Each row was made from one path, in order. Every step used is in the known rows, and no mark comes twice. Write each row's path.
Known rows:
tese/vuvu: [  5  -6 -11  -2   6 -14   6 -15 -12   8  15  -9  10  21  25   8  -4   7
 -16  -7  16 -10  13  -8  -3   3   3  -5   2 -16   2  -6   1   9  -4  -1
  -3  -4   3  -4  -4  13   2  21   0  -8  13 -15   0   0]
tese/vuvu/filat/subad/nodi: [ -5 -12   5   6   0  -5  -3  11   6  30   5 -15  14  22   5  -3   4  14
  -7  16  -9 -10   6   0  -2 -15   0 -10   4 -11  -8   1   4   5  -2   1
 -17  29 -12   3   9  -4  -2  10   5 -12   7   3   7  21]
filat/sunul: [ 15 -15  -2 -10  -8   8  -6 -13  -7   1  17  -7  -5   7  26  12  -3   0
   8 -11  -7 -11   2  -2   5   5  10  -3  -3  -2  19   1   3  14  15   0
  -5   5  18   3  -3  14   1  13   9   0  20  -4   9   2]
bover/sunul/filat: [ -5  13  -6  10  21  -4  -9 -28 -19   0  14 -12  -7   9  17   5  14  11
  -7 -18  20   1   4 -16   6  13  -1 -13   2  -9   9   3  -8   5  19   4
  -9  14  11  -3 -12  17  -3  15 -10  10   5  -7 -13   0]
vuvu/filat: [  3 -13 -14   1  -4   9  -7   0  -5  -5  14 -20 -12   8   8   1   0  15
   7  -8   1   3   5  -7   0   8   1 -17   0 -12  11  -7   0   3   2  -8
 -10   6  15   5 -15   4  -1  13  18 -15   8   1   6   6]
bover/sunul/nodi: [  4   6 -20  13   7   1 -13  -6 -22  -1  10 -21   9   1  20   5   7   7
   0  -5   0   3  -3  -3   0  13  -9 -14   0  -3   4 -20 -10  -4  15  -8
 -11   8  24  -3 -17  25 -14  19  -4  15   7 -17  -4   8]
tese/vuvu/filat/subad: [ -4 -22  -4  -3   0  -8  -7   9   2  17   9 -11   3  20  13   2   5   6
  -4   8   5  -8  -3 -11  -7  -5  -6 -16  -2 -21  -2   1  10   4  -5   0
  -8  21  -5   4   5  -9   5  17   6 -11  14   7   1  22]
vuvu/filat/sunul/nodi: [  7 -22 -17  -6 -10  12 -30  16  -8 -14  12 -17  -8   8  21   0  -4   2
  14  -7 -16  -6  -9  -2   3   3   9 -11  -9   1  14  -8   3  -7  20  -2
   2  10  22   6 -10  10 -14  19  26 -15  11   1  -6  11]
subad/bover/sunul/gure: [ 10  11  -4   5  28  10   3 -28 -18   1   7  -2   3  -3  19   9  15   5
   6  -1  28  22 -16  -2  -2  -8 -22 -13   3 -13   5  -7  -8   5  -1 -21
 -15   8  31   2 -36  18   0  13  -9  20  -3 -13   6  -9]
bover/sunul: [  5   5 -15  14   8   6   1 -18 -12   3  18 -15   0   4  16   8  11  10
   1 -10   9   5   0  -5  -1  14  -9 -10   4  -9  10  -9  -8  12  12  -8
 -18   9  21  -2 -11  16  -2  16  -7  13   9 -12  11   7]
gure/sunul: [  9  -4  -7  -7   0  12   4 -19 -11  13  13 -14   7   2  18  11   0  14
   0   1   0 -21   8  -5   3  17   3  -3   3 -13  19  -7  -8  13 -10   1
  -2  -3   7  -1 -15  18   7  15  11  -2   5   1  10   4]
sunul/bover: [ 18   1   4  -1   5   1   9 -25 -16   1  10  -3   0  14  23   3  -4   6
  -4 -15  13  14   8  -5   0   2  -4 -17 -10 -15   5  13  -3   4  -3   4
 -12   3  24  -3 -11  22   3  11  11   6  16  -1  -1 -12]
filat/sunul/bover: [ 21 -11   8 -10   2   7   2 -21 -10  -4  15   5   0  14  33   5  -5  -3
   0 -17   7   8  -2  -4   4  -2   2  -8 -17  -6  12  22   5  12  14  11
  -6   7  24   1  -6  22   2   9  13   9  20   3   3 -10]
sunul/filat/subad/nodi: [ -4   0  24   3   6  -2  -9 -19  -9  33  -3 -14   9  14   4   4  11  11
  -1   5 -11 -13  16   0  11  -7  10 -16   5   0   1  10  -2   1  11   5
 -16  33  -8   2  12  16  -2   4  -1  -3   1   6 -11   2]
sunul/nodi/subad: [ 11  -6 -10   6  12   0  -3  -4 -20  16   2 -14   5   1  18   9 -10   4
   2   5  -8  -5  10   1   6  -2  -1 -20  11  -6  -6 -10  -1  -8 -10 -10
  -3   7  21   1  -3  22 -12  16   7  -3  -6  -6  -5  -6]
bover/sunul/gure: [  5   4  -8   6  14  10  -9 -24 -18  -4  10 -12  -1   8  29   5  11   6
  -4  -6  21   8  -5  -4   8  -3 -16 -15  -5  -9  11  -1 -16   6  14 -11
 -13   7  28   8 -26  25  -7  19  -1  18   4 -13   2 -12]
nodi/subad/bover/sunul/gure: [  9   9  -1   9  43  15  12 -26 -17  15   2   2   3  -7  17  11  10   2
   3   8  26  22 -16   0   2 -20 -26 -21  10 -16  -8   4  -3   7 -11 -22
 -14  16  27   7 -23  15   1  11  -7  27 -21  -3  10 -19]
tese/vuvu/filat/subad/nodi/sunul: [ -1  -6  15   3  -4 -20   3   6   4  36   9 -17   8  16   4   2   8  12
  -9   7  -9 -19   8  12  -2 -23  -2 -14   9 -17   3 -12  -3  -2  -3  -1
 -12  37 -17   9   4   0   4   7  -3 -12   8   9   5  20]
tese/vuvu/filat/subad/gure/sunul: [-13 -21 -12 -11  11   3  13  11   8  34  11 -12   8  21   6   5  11  16
   0  29   5 -21  -7  -5 -10  -6 -13  -7  -4 -29   2  -4  -2  10 -28  -1
 -13  21 -17  -6   9 -10   7  22  -3   5  -2   5   7  26]
subad/bover/sunul: [  9  10 -10   6  20   4  13 -22  -7   8  15  -6   3  -6   6  10  14   6
  11  -3  22  19 -11  -3 -11   5 -15 -10  10 -12   4 -15   2  13   0 -17
 -19   5  22  -5 -19   9   6   9 -13  20   2 -13  17   7]
gure/sunul/filat/subad/nodi: [ -3   0  25  -2   8   2  -8 -19  -7  40   0 -13  15   7   2   2  11  20
  -6  14 -13 -29  16  -5  14   2   8  -7   5  -6  11  11  -7   5   2  14
  -7  28 -17   2   4  14   5   3   0   5  -1  15  -8  12]
gure/sunul/filat/subad/bover: [  2  -3  21 -15  23   1   2 -24  -8  31   0  -3   9  -3   1  13  18   8
   5  15  12  -9  -2 -14   0   3  -4  -8   5 -18   6   9   4   4 -19   3
  -2  18 -10   0  -5   5  17   3  -4   6  -4  16  -8  12]
filat/subad/nodi/sunul/gure: [ 12  -1  29  -4  -7  -5  -2 -19 -12  38  -3 -13   7   7  15   6  12   5
  -5   8 -11 -14  10  24  15 -27  -8 -22   5  -6  14  -5 -21  -6  -2 -11
 -19  35   2  18 -10  23   1   4   1   0   2   9  -1   1]
vuvu/filat/sunul/gure: [  9 -23  -4 -14   0  21 -25  -2  -6 -17  12  -6 -14  15  31  -1   1   3
   7  -7   1  -2  -9  -6  11 -10  -1 -13 -15  -7  17  11  -2   3  18  -4
  -2  10  24  17 -22  11  -7  14  29  -9   6   1  -1  -5]
vuvu/filat/sunul: [  8 -23 -11  -8  -9  16 -18   5   1  -8  20 -12 -15  10  15   2  -1   5
  14 -11  -7  -3  -6  -7   1   4   8  -9  -7  -9  17   4   6   7  19  -2
  -5   8  18   7  -7   2  -1  13  23  -8  15   3  11  12]
tese/vuvu/filat/subad/nugok: [ -5 -22  -2 -12  15 -24  -1   5   8  14   6   0   0  19   5   4   8  13
 -10  13  -4 -10  -3  -1  -9  -6  -3 -11   5 -16   1  -2   1   7   4   2
 -16  17  -5   7  17  -4   5   9   5 -11   8  -1  10  18]
bover/sunul/nodi/subad/losok: [  5  10  -9  11  33   8  10  -1 -22   7   1  -5   6  -3  11   4   0  13
   6   2   4   2  -5  19   7 -12  -9 -23  23  -9  -9  -3  -6  -5   4  -7
 -19  24   8  -2   7  15 -17  18 -10  25  -5   0   4   6]
tese/vuvu/filat/sunul/nodi: [  0 -20 -17  -8  -1  -2 -24  15  -5 -12  16 -10   3  21  29  -2  -7   3
  -4  -3  -2 -12  -6 -11  -1  -4   7  -4 -11  -5   4  -3   8  -7  14   6
   8   7   5  -1  -6   8 -13  24  17 -14  13  -6 -11  12]
gure/sunul/filat: [ -1   2   1  -9  14   3  -7 -28 -17   8  13 -11  -2   6  17  10   5  17
  -8  -7  11 -24  13 -15  11  16   8  -5  -1 -13  15   7  -9   5  -2  10
   5   1  -2   0 -16  18   2  13   5  -1  -1   1 -14  -2]
bover/sunul/filat/vuvu: [  5  19  -1   1  13  -1 -10 -25 -16  11  10   1  -9   5   9   4  21   7
 -10  -7   7  -3   1 -20  -3   3  -6  -5   2  -6   7   7  -4   9  43  15
 -22  10  24  -4  -9  20  -6  13  -2  13  12 -10 -13   6]
gure/sunul/nodi/subad: [  7  -4 -10  -1  14  11   0  -4 -19  21   4 -15  10  -7  18  11  -9   9
  -4  12  -8 -23   6  -2  10   0   1 -14  12 -12   0  -6  -7  -5 -19  -1
   3   4  11   1 -11  24  -6  18   6   1 -12   5  -2  -4]

Which path is each row?
[  0  -5 -19   4  19   3  17  -4 -17  27   1 -17   1   5  13  16  -5   5
   9  14  -7  -2   7  11   3  -6  -8 -23  10 -11  -9 -16  -7  -6 -25 -17
 -17   8  20  -9   8  19 -13  22  -5   5 -14 -14   3 -12] : sunul/nodi/subad/gure
[  7 -20 -14  -2   7  18 -21  17  -8  -2   6 -13  -9   3  20   2 -12   1
  10   3 -16  -5  -9  -1   3 -10   4 -18   3  -4   2   1   6  -8   8  -5
   3  16  21   9   1   7 -13  15  22  -7  -6   8   3   7] : vuvu/filat/sunul/nodi/subad
[ 11 -14  -3 -11  12   0  -2  -1  -2 -12  19   4   1  25  35  -3  -7   1
 -11 -13  19   3  -9 -14  -7 -15   1  -7 -21 -19   1  26  10   7  13  14
   4   9   7  -1  -6   5  -1  17  17   1  20   6  -2   0] : tese/vuvu/filat/sunul/bover
[ 13   8  15   1  -2  -3   2 -26 -17  21   6 -16   3   5  22   7   3  11
  -8  -6  -3  -8  17  23  17 -20   0 -16   6  -5  16 -10 -23  -7   0  -7
 -12  16  10  12 -27  32  -6   9   9  -5  -1  -7   0 -18] : subad/nodi/sunul/gure
[ -4   8 -29  16  31   6  17  -2 -17  24   5 -16   1   2  11  12   4   6
   5  14  -2   7  -9   8   0  -4 -21 -20  13 -11  -9 -17 -11  -4 -10 -18
 -25  18  25 -12   5  16 -13  23 -21  30 -17 -14   5  -2] : bover/sunul/nodi/subad/gure
[  2 -20 -14  -4  15   2 -18  18  -2   2   8  -7   2  17  29   3 -14   0
  -5   5  -4 -11  -8  -7   0 -21   5 -11  -2 -18  -7   6   9  -5   5   2
  10  11   7   4   6   3 -14  23  12  -7  -2   3  -5   4] : tese/vuvu/filat/sunul/nodi/subad
[ 15 -13  -7   0   8  11 -14   2 -13  12   6  -9   4   3  26  12 -12  -5
   4   4 -15 -16  -2   3   7  -7   8 -12   3  -2   3  -1   4  -3   6  -4
   3  10  24   3   7  18 -10  16   9   4  -2   1   3  -5] : filat/sunul/nodi/subad
[  0   0  20 -17  15 -39   5 -27  -8  26   0  -1 -12   2   1  12  18   6
  -8  -5  -8 -23  11   9   7  -3   1 -17   9 -12  14  -2 -14  -3  10   7
 -10  28  -7  15   9  18   9  -2  -5  -5   6  10 -12   1] : nodi/sunul/filat/subad/nugok
[ 19   7  34   4  -3 -11  17 -24  -7  38   1  -6  12   5   7   2   6   3
  -5  -1  -8  -2   8  23   6 -17  -7 -19   1 -12   6   6 -10  -4  -6   4
 -19  33   2   7   0  23   8  -3  -1  12  12  15   2   4] : filat/subad/nodi/sunul/bover
[  3 -25  -2 -14   6  -8  -1   4   5  12   3  -6 -14   9  -6   2  11  14
   9  10 -19  -5  -5   4  -4   2  -5 -20   6  -9   9  -2   0   5   6  -3
 -24  24   7  13   9   0   5   4  13  -8   8   3  15  15] : vuvu/filat/subad/nugok
[ 10   3  25   6 -13 -12  10 -12  -4  47   6 -18   8   2   2  10  11   8
   1   5 -21 -19  15  24   8  -8  -1 -15  14  -6  11 -15 -12   0  -4  -8
 -23  32  -2   8   2  15   7   1  -3  -1  11   6  10  14] : filat/subad/nodi/sunul
[  9 -16  12  -8   1   2   8  -6  -7  17   0  -4   5  11   4   9   9  10
  13   5  -5  -6   6  18   5  -8   0 -18  13  -9   4   6   2   8  -9  -2
 -23  26  -7   4  20   4   3  10   0   5  20  12   9  21] : filat/subad/losok
[  0  -5  -1   7  12   9   1   1   5  15   7  -9  -5  -4  -7   3  23   9
  23  13   7  22 -24  -6 -14  -2 -24 -17   5 -15   1  -9   9   7  -1 -18
 -24  32  16   5  -7 -11   9   5  -5  15   3   9  17  28] : vuvu/filat/subad/bover/sunul
[ 13 -15 -10  -7  -8   5 -19  -2 -14  -1  11 -11   5   7  27  12  -7  -3
   6  -6 -14 -11   0  -1   6   7  13  -6  -7   4  13  -8   0  -4  16  -1
   3   4  21  -1  -5  23 -11  17  14  -3  13  -8  -3   5] : filat/sunul/nodi
[  7  12 -14  12  21   0   0 -12 -17   4   7 -12  11  -8   8   8  11   3
  11   0  13  19 -12  -2  -9   7 -16 -12   7  -8  -1 -21   1  -4   2 -18
 -13   7  26  -8 -21  18  -6  13  -8  15  -1 -14   2   9] : subad/bover/sunul/nodi
[  1 -22   5  -9   1   9   0  11  -2   8   3 -10  -8  11  -2   0   8  15
  20   6  -4   3  -2  13   0 -13  -4 -25  12 -14   4   6   3   3  -4  -4
 -18  32  -7   8  12 -11   2  10  12  -6  16  19   9  30] : vuvu/filat/subad/losok
[ 11  13  -5  15  37   8  22 -19  -5  24   9  -1   2 -12   3  14   7   6
  12   5  18  16 -12  -1  -7  -7 -16 -15  21 -15  -7  -6   4  14 -11 -19
 -18  14  22  -1  -6   6   8   7 -18  25 -12  -3  21  -2] : nodi/subad/bover/sunul
[  1 -23 -13  -7   2   0 -13   6   2  -7  23  -5  -2  22  28   4  -6   4
  -3  -8   5 -12  -4 -12  -3  -7   8  -2 -10 -14   9   5   8  10  13   6
   3   4   5   3   0  -2  -3  20  14 -10  17  -3   5  13] : tese/vuvu/filat/sunul
[ -2  20   1   7  34  -4   5 -30 -14   3  12  -3  -4  -4   6   9  21   9
   4 -10  28  17  -5 -16  -4   4 -10 -11   5 -14   4   0   1   6   7  -6
 -11  10  13  -6 -16  11   5   8 -16  17  -4  -6  -5  -2] : subad/bover/sunul/filat
[ -1  -5 -24  -8   7   8  11  -6 -16  17   9 -22  11   4  13  13  -1  15
   5  16  -9 -16   2   5   1  12  -3  -8   1 -11   8 -21 -16  -3 -22  -6
  -9   3   8 -15 -12  23  -8  24   1   7  -6 -10  -4   5] : subad/gure/sunul/nodi
[ -9 -22 -17 -11   1  14  -2  21  -1  25   2 -25   2   6  -3   3  12  17
  14  31 -19 -15 -12   4  -4   5 -12 -15  -4 -14   5 -18  -8 -10 -22  -9
 -11  26   0  -3  -1   1  -4  20   9   1  -7   8  -3  26] : vuvu/filat/subad/gure/sunul/nodi
[ 10   2  -2  -8  36  15  41 -23  -7  31  10   1   1   3  11  10  -6  13
  -3  12  13  -3   1   5   0 -10 -13 -15   0 -26  -3  18 -10  10 -33   2
 -15  10  14  -8  -1  17   5  15  -3  29 -14   5   8 -19] : nodi/subad/gure/sunul/bover
[  9  -4 -14  -3  -1   7 -10  -8 -19  10   9 -20  12  -2  19   8  -3  12
  -3   5  -8 -20   7  -3   6  19   4  -5   1  -7  10 -16  -9  -4  -8   1
   5  -2   7  -2 -22  25  -6  19  12  -5   3  -4  -8   5] : gure/sunul/nodi
[  0 -15   1  -6  14  -7   3   4   7  21   6  -4   5  10   2   5  11   3
   7  15  12  10 -10 -10 -17 -15 -12 -12   1 -22 -11  -3  18   7 -21 -10
 -11  19  -6   1   0 -13  12  10   0 -10   7   6   4  24] : tese/vuvu/filat/subad/bover
[ 11  24  23  -5  -1 -15   2 -25 -15  36   5  -3  -6   0   0   4  15   8
 -12  -9 -15 -22  25   5   8 -15   9  -5  14  -7  10   0 -12  -3  25  15
 -20  12   7   1 -10  29  -1   3   7  -6  11  -4 -15   0] : subad/nodi/sunul/filat/vuvu
[ -4 -20   4 -11  11  -6   4  12  -1  13   7  -3   4  24   6  -5   7  13
   3   9   9  -4   0  10  -3 -22  -2 -18  10 -19  -6  11   7   7  -9   4
 -15  28 -21   5  20 -13   0  16   6  -7  16  16   5  30] : tese/vuvu/filat/subad/losok
[  7 -22 -17 -12  18  -1 -11  15   2   0   5   1 -14   2  11   1  -9   7
   5   7 -27 -10 -10   6   3  -6   6 -14   7  -1   0   1   3  -5  17  -1
  -6  12  19  13   8  10 -15   9  20  -1  -6  -1   5   0] : vuvu/filat/sunul/nodi/subad/nugok
[ -3  -6  14 -11   9   1 -11 -19 -11  28   3 -10   5   6  11  10  13  13
  -4   6   2 -26   8 -15   9  10   3 -10  -2 -13  10  12  -3   4  -3  12
   3  21  -8   5  -1  11  10   9   0   1   0  18 -13  11] : gure/sunul/filat/subad
[  0 -15 -11  -9   2   7   5   2  -8  41   0 -20  16   6   8  14  10  10
   9  30 -19 -22  -3   9  -1   7 -11 -12   0 -10   2 -19 -10  -3 -24  -8
 -13  22   4  -8   5  15  -3  21  -6   8  -6   2  -2  18] : filat/subad/gure/sunul/nodi
[  3 -24  -7 -16   7   6 -22   0  -6 -13  14  -1   0  27  40  -2  -3   1
 -10  -4  14  -8  -8 -11   4 -22  -1  -6 -19 -15   9  13   2   6  16   3
   7   7  10  13 -16   8 -10  21  20  -9   9  -3  -5  -5] : tese/vuvu/filat/sunul/gure
[ -9   1  -9 -13  24   4  13 -24 -12  20  14 -13  -7  12  13  13   9  22
  -2   4  11 -19  10  -8   7   9   1  -7   0 -18  12   3 -14   6 -15   4
  -7   6  -1 -12  -7  13   2  20  -5   8 -10  -5 -10  -4] : subad/gure/sunul/filat
[  6 -10   6 -11  14  11  27 -18  -3  37   2  -3  10  12   9   9   7   9
   4  20   4  -3  -6   4  -4  -1 -18 -12 -12 -20   2  11  -7  10 -26   3
 -19  23   4  -9   6  15   8  13  -2  23   1   9   7   4] : filat/subad/gure/sunul/bover
[ 11  14  15 -14  -3 -18  -1 -25 -19  21   6   0 -16  -1   7  11  19   2
  -9 -14  -1 -18  17  -4   4  -7   2  -7   7 -13  15  -2  -8  -1  22  12
 -11   4  15   5 -16  26   2   9   9 -12  15   4 -19  -2] : nodi/sunul/filat/vuvu
[  2  -8   5   2  22  17 -10  -4  -3   5   0  -5  -3  -1   5  -1  26   6
  16  14  19  28 -28  -5  -5 -20 -32 -24  -3 -15   2  -1   1   4  -1 -21
 -21  34  22  13 -24  -1   4   9   0  17  -4   7   6  12] : vuvu/filat/subad/bover/sunul/gure
[ -1 -15  -4 -11   6  12  19  -9  -1  41   6 -15   8   6   3  17  13  11
  10  26  -8 -21   0   6  -2   3 -10  -9   4 -16  12 -10  -9  13 -26  -7
 -22  23   0  -7   8   6   9  17  -8  16   0   0  11  15] : filat/subad/gure/sunul
[  4  -5  15   4 -14  -4   1   4   3  31   7 -22  -2   2  -5   1  12  13
   9   5 -19 -13   6  21   3 -15  -3 -20   9 -12  13 -15  -8  -6   2  -7
 -20  38  -3  13  -2   4   6   0   7 -10   5  14  10  22] : vuvu/filat/subad/nodi/sunul
[ -8   0  16 -10   9 -19  15 -21 -12  40   2 -15 -11  10   0  15  23   6
   4   0   2 -14  11  11   4  -9  -9 -24   4 -21   9  -6 -16  -4 -16  -5
 -14  33  -3   1   9  10   7  10 -19   4  -1   9 -12   5] : nodi/sunul/filat/subad/gure
[  0  19  18   3   6 -20   4 -30 -19  24   8 -16  -3   5   8   6  10  13
  -9 -16  -3 -19  26  11  14  -8  10 -15  11  -9  13  -5 -17  -7   6   5
  -7  16  -5   3 -12  25  -1   4  -3  -8   2   2 -14  -5] : subad/nodi/sunul/filat
[  1  -2  19  -8  18  -6   0 -21  -9  28  -2  -3  -2   2   1  12  19   2
  13   5  10   9   0  -8   0  -4  -5 -18   4 -12  -3   5  10   2 -10  -5
  -8  22   2   0   1   4  12   2  -5   1   0   9 -10   6] : sunul/filat/subad/bover
[ -3  -9  15  -5   6  -9 -10 -20 -14  20   1 -10  -1  15  10   8  14   3
  -1  -2   1  -7  10 -12   8   4   1 -18   0  -6   6   8  -1   0   5   5
  -5  24   3   6   7  10   3   8  -1  -5   9   9 -14   4] : sunul/filat/subad
